Known rows, with every step that occurs
duri > deluvug > lukoro: [-32.4 -11.2  -7.1 -45.9  26.3 -17.7  15.9   1.8 -17.4  -3.6 -44.6  -8.0
  20.9  -4.1  25.8 -13.7 -12.9 -17.6  12.2 -39.6  -0.4 -14.6  25.5]
talug > rute: [-31.6  -1.9  -6.1 -19.3  26.2 -17.6   4.0 -20.7  -9.3   1.5 -44.1 -23.3
  15.9 -16.2  19.1  -0.3   7.3  -5.8  12.4 -30.1 -21.3 -20.6  15.8]
duri > deluvug > rute > korib > gomab: [-33.2  21.0 -27.4 -58.0  30.1 -19.9   0.5 -14.8 -41.1  28.5 -70.3 -20.1
  22.9  17.1  24.2  -1.7  -6.3  -5.2  23.1 -23.1 -17.7 -24.8  49.2]
deluvug > rute: [-24.9  -6.9 -12.7 -21.3  28.8 -11.7   3.1 -13.1 -24.3  10.1 -32.2 -19.1
  18.3   7.2  18.1   1.2   1.2   3.1  20.5 -31.6 -16.5 -25.7  17.5]
lukoro > talug: [-20.5 -15.1  -5.2 -30.5  11.9 -14.4  32.6 -11.1   9.0  13.4 -27.3 -15.8
   3.7 -13.3   8.7  -6.5   1.4  -8.3  24.2 -21.2 -32.0 -16.2  -5.6]
duri > deluvug > lukoro > tuta > gomab > korib: [-28.0  -8.7 -11.0 -80.3  51.2 -10.9  21.5  -6.7 -10.5  31.7 -57.8 -18.1
  39.9   3.9   7.8 -12.8  -3.4 -53.4  27.6 -15.5 -38.5 -27.9  20.9]
rute > tuta > gomab: [-19.2  -7.5 -14.3 -29.9  34.6 -12.4  23.0   8.3   0.0   3.8 -65.1 -57.1
  10.7   4.1   0.7 -13.0  16.1 -18.0  29.1 -15.6 -17.8 -26.9   3.7]
talug > rute > korib > gomab: [-24.7  21.0 -15.9 -37.9  26.0 -26.3   0.4 -29.2 -31.6  23.4 -68.2 -32.6
  13.9 -15.3   6.6  -1.7   4.8  -7.6  13.8  -6.8 -25.8 -27.5  33.6]
garo > talug > rute > tuta > gomab > korib: [-17.9  15.4   3.6 -44.6  54.2 -28.9   6.4 -29.9  -0.6  41.9 -72.7 -32.4
  12.4  15.0  14.6   5.6  12.1 -28.0  37.9 -15.9 -40.9 -40.6   3.8]
duri > deluvug: [-41.1 -14.1  -7.6 -43.3  13.6 -13.0  21.1   8.9  -3.6 -12.4 -52.6 -12.2
  16.1   9.6  21.7 -10.6  -5.8  -8.4  20.8 -41.6 -11.1 -13.2  17.9]
deluvug > lukoro > tuta > gomab > korib > rute: [-16.1   0.4  -9.0 -51.2  56.8  -3.3   1.2 -29.0 -27.8  41.0 -38.2 -31.7
  33.2 -21.6  -9.3  -8.3  16.0 -42.3  17.7 -10.0 -44.9 -33.4  23.5]
garo > talug > lukoro > deluvug > rute > tuta: [-11.8  13.8  -4.7 -39.9  43.0 -23.6  21.8 -13.7   9.3  29.4 -37.1 -17.3
  23.1  -3.9  35.2   3.2  19.0 -13.9  31.8 -24.4 -25.4  -3.6  12.5]
deluvug > rute > tuta > gomab: [-18.4   2.1 -25.0 -26.5  51.0  -9.2   3.6  -5.5 -15.9  22.5 -58.7 -54.8
  21.0  12.9  15.6  -2.1  19.8 -11.3  31.1 -19.3 -21.4 -30.8  17.8]
garo > talug > lukoro > deluvug > rute > tuta > gomab: [ -5.8  14.7 -15.3 -41.3  63.5 -17.7  21.7 -13.9   9.6  35.1 -53.5 -34.3
  30.1  -8.7  39.0   2.2  15.5 -25.2  31.0 -14.3 -38.6 -12.9  15.7]
tuta > gomab > korib: [-21.2 -13.5  -4.8 -47.0  36.2 -14.4  13.5  -4.5 -18.5   9.6 -58.2 -20.9
  15.3   4.6   0.0  -7.5 -18.7 -24.5  23.2 -15.3 -41.2 -40.0   5.6]
rute > korib: [-20.8   0.6  -3.9 -42.0  11.5 -22.5  21.8  -5.6 -19.6   8.8 -49.4 -19.8
  -8.3   3.8  -2.4  -6.9  -7.3  -7.6  22.3  -8.3 -14.6 -21.1   6.4]
tuta > gomab > korib > rute > kilanop: [-19.5  12.1 -16.0 -48.4  51.0  -8.6   6.9 -32.6 -34.6  18.9 -50.3 -22.7
  21.4 -14.9  -6.2  -8.4 -21.8 -30.6  22.8 -25.2 -44.8 -43.0  34.9]
korib > rute > kilanop: [-25.4   9.3 -14.5 -26.1  25.1  -6.3  13.9 -27.7 -25.0   1.5 -31.8 -22.8
  13.2 -22.5  -0.4 -11.4  -3.3  -9.6  17.1 -39.3 -17.4 -22.5  31.7]
lukoro > talug > rute > tuta > gomab: [-17.9   9.9 -21.8 -31.0  51.0 -18.1  15.2 -24.0  15.6  35.3 -60.8 -53.6
  15.0 -21.9  18.5  -1.0  29.9 -25.2  26.1 -12.1 -44.0 -21.6   8.3]
garo > talug: [-21.7 -14.5  11.4 -21.2   9.9 -19.9  29.8 -11.7   5.3   7.5 -36.4 -12.5
  -0.4  13.8  15.7  -2.1  -5.2  -1.4  29.5 -28.0 -15.1 -24.5  -9.2]
lukoro > deluvug > rute: [-24.9  -0.9 -22.6 -40.0  30.6  -1.4  15.7  -5.3 -13.4  15.4 -19.9  -8.9
  19.0  -3.1  30.6   4.5   1.6  -3.5  18.7 -27.6 -32.9 -14.9  23.2]
rute > korib > gomab: [-21.3   5.1 -12.4 -42.6  11.4 -22.7  17.0  -9.0 -29.6  13.8 -62.2 -30.6
   5.4   0.2  -7.5  -9.5  -4.9  -6.1  20.2  -4.8 -16.9 -27.1  20.8]
gomab > korib: [-26.8 -15.4   6.2 -46.1  16.1 -21.0  16.2  -3.9 -18.0   4.1 -41.7  -4.3
   8.1   9.9  -4.5  -5.7 -13.8 -13.1  24.9 -26.1 -28.1 -31.2   2.4]
talug > lukoro > deluvug > rute: [-18.6   1.3 -15.3 -37.8  42.5 -13.8  12.7 -10.2 -10.0   7.1 -29.0  -8.4
  33.5 -27.5  33.3  -0.9  -0.8 -13.4  10.5 -25.3 -32.6  -3.5  27.2]
talug > lukoro: [-22.2 -15.8   4.8 -22.4  21.9 -25.3  17.7  -4.4  -3.9 -16.1 -46.7 -20.6
  23.8 -26.0   8.0 -15.6  -3.8 -12.6  11.2 -24.6 -13.9 -10.2   6.9]
tuta > gomab: [-21.2 -16.7 -13.1 -25.3  30.8  -8.5  20.5  -0.1  -7.4  -2.9 -54.5 -39.0
  15.4  -5.2   9.2 -10.4  -6.8 -15.3  17.6 -16.8 -27.0 -30.0   6.9]
korib > gomab > tuta: [-39.7 -19.7   2.0 -30.5  12.7 -18.3  17.3  -4.7 -13.3   7.0 -59.7 -27.7
  23.6  14.0  -4.8 -23.0  17.4  -2.5  25.7 -19.1 -10.4 -31.7   6.7]

Rows
[-20.6   7.6 -15.8 -19.9  40.4  -5.5   0.3  -5.0 -13.7   9.7 -59.8 -62.9
  11.7 -10.2   2.0  -9.4  32.7 -12.7  20.5 -25.6 -23.2 -23.7  21.7]  korib > rute > tuta > gomab
[-32.2  19.2  -7.7 -51.8  28.8 -31.7  10.6 -44.9  -9.9  56.5 -66.4 -24.4
  12.5  -9.3   4.2  -7.2  26.0 -15.1  27.6   3.7 -36.5 -28.9  12.6]  lukoro > talug > rute > korib > gomab > tuta
[-13.1  -8.7  13.9 -55.4  47.6 -23.5  34.2 -25.3  15.7  33.6 -60.7 -21.3
  34.1  -4.0   0.5  -7.6   1.2 -46.9  36.4  -1.0 -53.1 -26.4 -10.3]  garo > talug > lukoro > tuta > gomab > korib
[-26.0   8.7   3.7 -41.9  25.8 -18.2  -4.7  -9.8 -24.5  15.2 -46.6 -28.1
   6.3   4.5 -13.2  -6.5  27.1 -11.1  27.7 -33.9 -24.5 -25.2  17.8]  gomab > korib > rute > tuta
[-18.7  -4.7  -5.6 -52.1  39.6 -19.5  15.5   4.3 -10.1  15.2 -68.3 -38.3
  12.2  15.7 -10.1  -9.9   5.2 -27.8  35.6 -13.7 -32.6 -37.6   3.9]  rute > tuta > gomab > korib
[-11.2 -13.9  -4.9 -32.2  24.7 -20.1  25.6 -19.4  -5.1  22.3 -20.4 -11.2
  10.3 -26.2  10.5  -9.0  -4.6 -17.6  15.6 -19.2 -21.6 -18.2   0.6]  deluvug > lukoro > talug
[-25.1  -0.2  -8.2 -50.5  44.3   1.0   7.3 -22.2 -13.1  32.2 -46.7 -37.9
  27.9  -8.3 -11.9  -5.8  22.8 -34.9  25.9 -12.7 -56.0 -31.2  15.7]  lukoro > tuta > gomab > korib > rute
[-32.2  17.9 -20.3 -65.6  32.4 -14.9  11.2 -17.1 -31.2  48.2 -52.9 -15.6
  18.8  15.9  12.2  -5.4  15.7  -8.1  28.2  -1.1 -28.9 -26.5  29.9]  lukoro > deluvug > rute > korib > gomab > tuta
[-32.7  11.5 -10.5 -44.3  30.2 -22.8  -1.5 -25.6 -41.5  42.8 -64.6 -23.8
  16.9  25.5   1.8  -9.7  14.8  -1.1  30.4  -4.0 -12.8 -38.6  22.8]  deluvug > rute > korib > gomab > tuta
[-28.7 -12.7 -19.7 -59.3  47.1  -3.1  29.1  -1.9  -0.5  18.8 -54.2 -35.2
  39.1  -7.7  18.1 -15.6   9.6 -42.9  22.1 -17.9 -23.9 -17.0  21.9]  duri > deluvug > lukoro > tuta > gomab
[-17.0  13.4 -13.3 -53.0  56.0 -24.3   8.8 -28.3   5.0  47.8 -64.0 -36.4
  17.4 -11.1   7.0   1.2  18.2 -34.8  33.2  -9.4 -58.5 -34.1   8.1]  lukoro > talug > rute > tuta > gomab > korib
[-12.7  25.7 -25.7 -56.8  40.5 -22.7   8.0 -19.2 -32.2  29.5 -52.8 -17.9
  32.2 -27.0  22.4  -2.3  -5.9 -16.4  12.0  -2.3 -36.1 -10.4  45.2]  talug > lukoro > deluvug > rute > korib > gomab
[-28.0   0.9   5.1 -37.8  22.1 -14.6  -6.4 -17.7 -29.8  10.3 -35.3 -10.1
   9.6  -6.4  -4.5  -3.2   1.7  -8.0  16.2 -35.3 -32.0 -27.9  19.7]  gomab > korib > rute
[-22.6   2.5  -6.7 -38.4  43.5  -9.1  -7.3 -18.8 -30.7  14.8 -52.1 -26.5
  16.7  -8.4   0.8  -3.5  -4.1 -19.8  15.1 -24.1 -44.7 -37.4  23.8]  tuta > gomab > korib > rute
[-22.9  10.7  -9.2 -47.7  55.6 -23.0   0.0 -17.2 -11.3  26.1 -75.5 -41.3
  20.5   0.8   3.4  -1.1  14.6 -28.6  27.4 -16.0 -40.3 -37.4  15.9]  talug > rute > tuta > gomab > korib
[-10.8  15.3 -20.4 -65.9  70.2 -19.2   7.6  -6.2 -12.4  32.9 -59.4 -26.9
  39.2 -11.5  17.6  -2.1   5.0 -36.7  27.0 -12.0 -51.7 -20.9  27.8]  talug > lukoro > deluvug > rute > tuta > gomab > korib
[-10.0  21.5 -10.9 -45.7  41.5 -32.2   6.9 -46.7 -19.2  50.9 -38.8 -13.2
   2.9 -37.1  18.6   4.1  -0.1 -24.0  11.7  -1.6 -28.9 -19.7  17.6]  deluvug > lukoro > talug > rute > korib
[-18.0  22.8 -32.7 -58.7  28.7 -10.6  11.7 -13.1 -35.8  37.7 -43.2 -19.7
  16.9  -2.3  18.9   4.0  -2.7  -7.1  20.3  -5.3 -36.5 -22.3  40.3]  lukoro > deluvug > rute > korib > gomab
[-30.5  11.1 -20.3 -68.3  59.7 -15.2  -2.5  -1.8 -22.2  30.7 -75.9 -27.8
  30.6  33.3  21.7  -2.0   3.5 -25.6  39.4 -32.0 -33.2 -33.9  32.4]  duri > deluvug > rute > tuta > gomab > korib
[-26.0  20.3 -13.4 -65.0  43.6 -25.1   7.8 -20.8 -27.5  41.5 -61.1 -14.7
  34.3  -9.2  16.7 -12.2  12.0 -17.1  20.3   1.2 -29.3 -16.8  32.7]  talug > lukoro > deluvug > rute > korib > gomab > tuta
[-16.5  13.0 -11.7 -60.6  63.4  -9.4  18.6 -40.2 -13.0  27.9 -54.7 -32.6
  46.9 -39.3 -16.2 -15.8   2.9 -54.3  27.0 -10.4 -56.3 -25.8  32.3]  talug > lukoro > tuta > gomab > korib > rute > kilanop
[-13.2  10.0 -10.9 -33.0  44.1 -27.1   9.8 -30.0  -0.1  38.3 -36.9 -30.0
  15.1 -31.0  15.5  -2.9  29.8 -20.9  19.6 -20.2 -19.5 -13.9  12.4]  deluvug > lukoro > talug > rute > tuta
[-11.6  11.1 -28.2 -44.3  64.2 -11.5  14.4  -2.1  -2.3  18.8 -55.0 -43.4
  38.2 -22.8  29.6  -4.9  17.0 -27.2  21.5 -14.1 -37.4  -9.6  28.1]  talug > lukoro > deluvug > rute > tuta > gomab
[-20.3  12.4 -15.2 -37.6  28.5 -20.3   2.5 -21.6 -36.8  28.3 -44.5 -17.3
   1.5  11.5  11.9   3.7  -4.4  -1.8  23.7 -12.5 -16.0 -27.1  19.0]  deluvug > rute > korib
[-15.7  13.0 -27.2 -49.3  49.7 -13.7  26.6 -22.8 -12.9  11.0 -28.7  -4.5
  37.8 -33.5  25.8  -5.9 -20.0 -24.3  18.6 -26.0 -33.4  -9.0  38.4]  talug > lukoro > deluvug > rute > kilanop
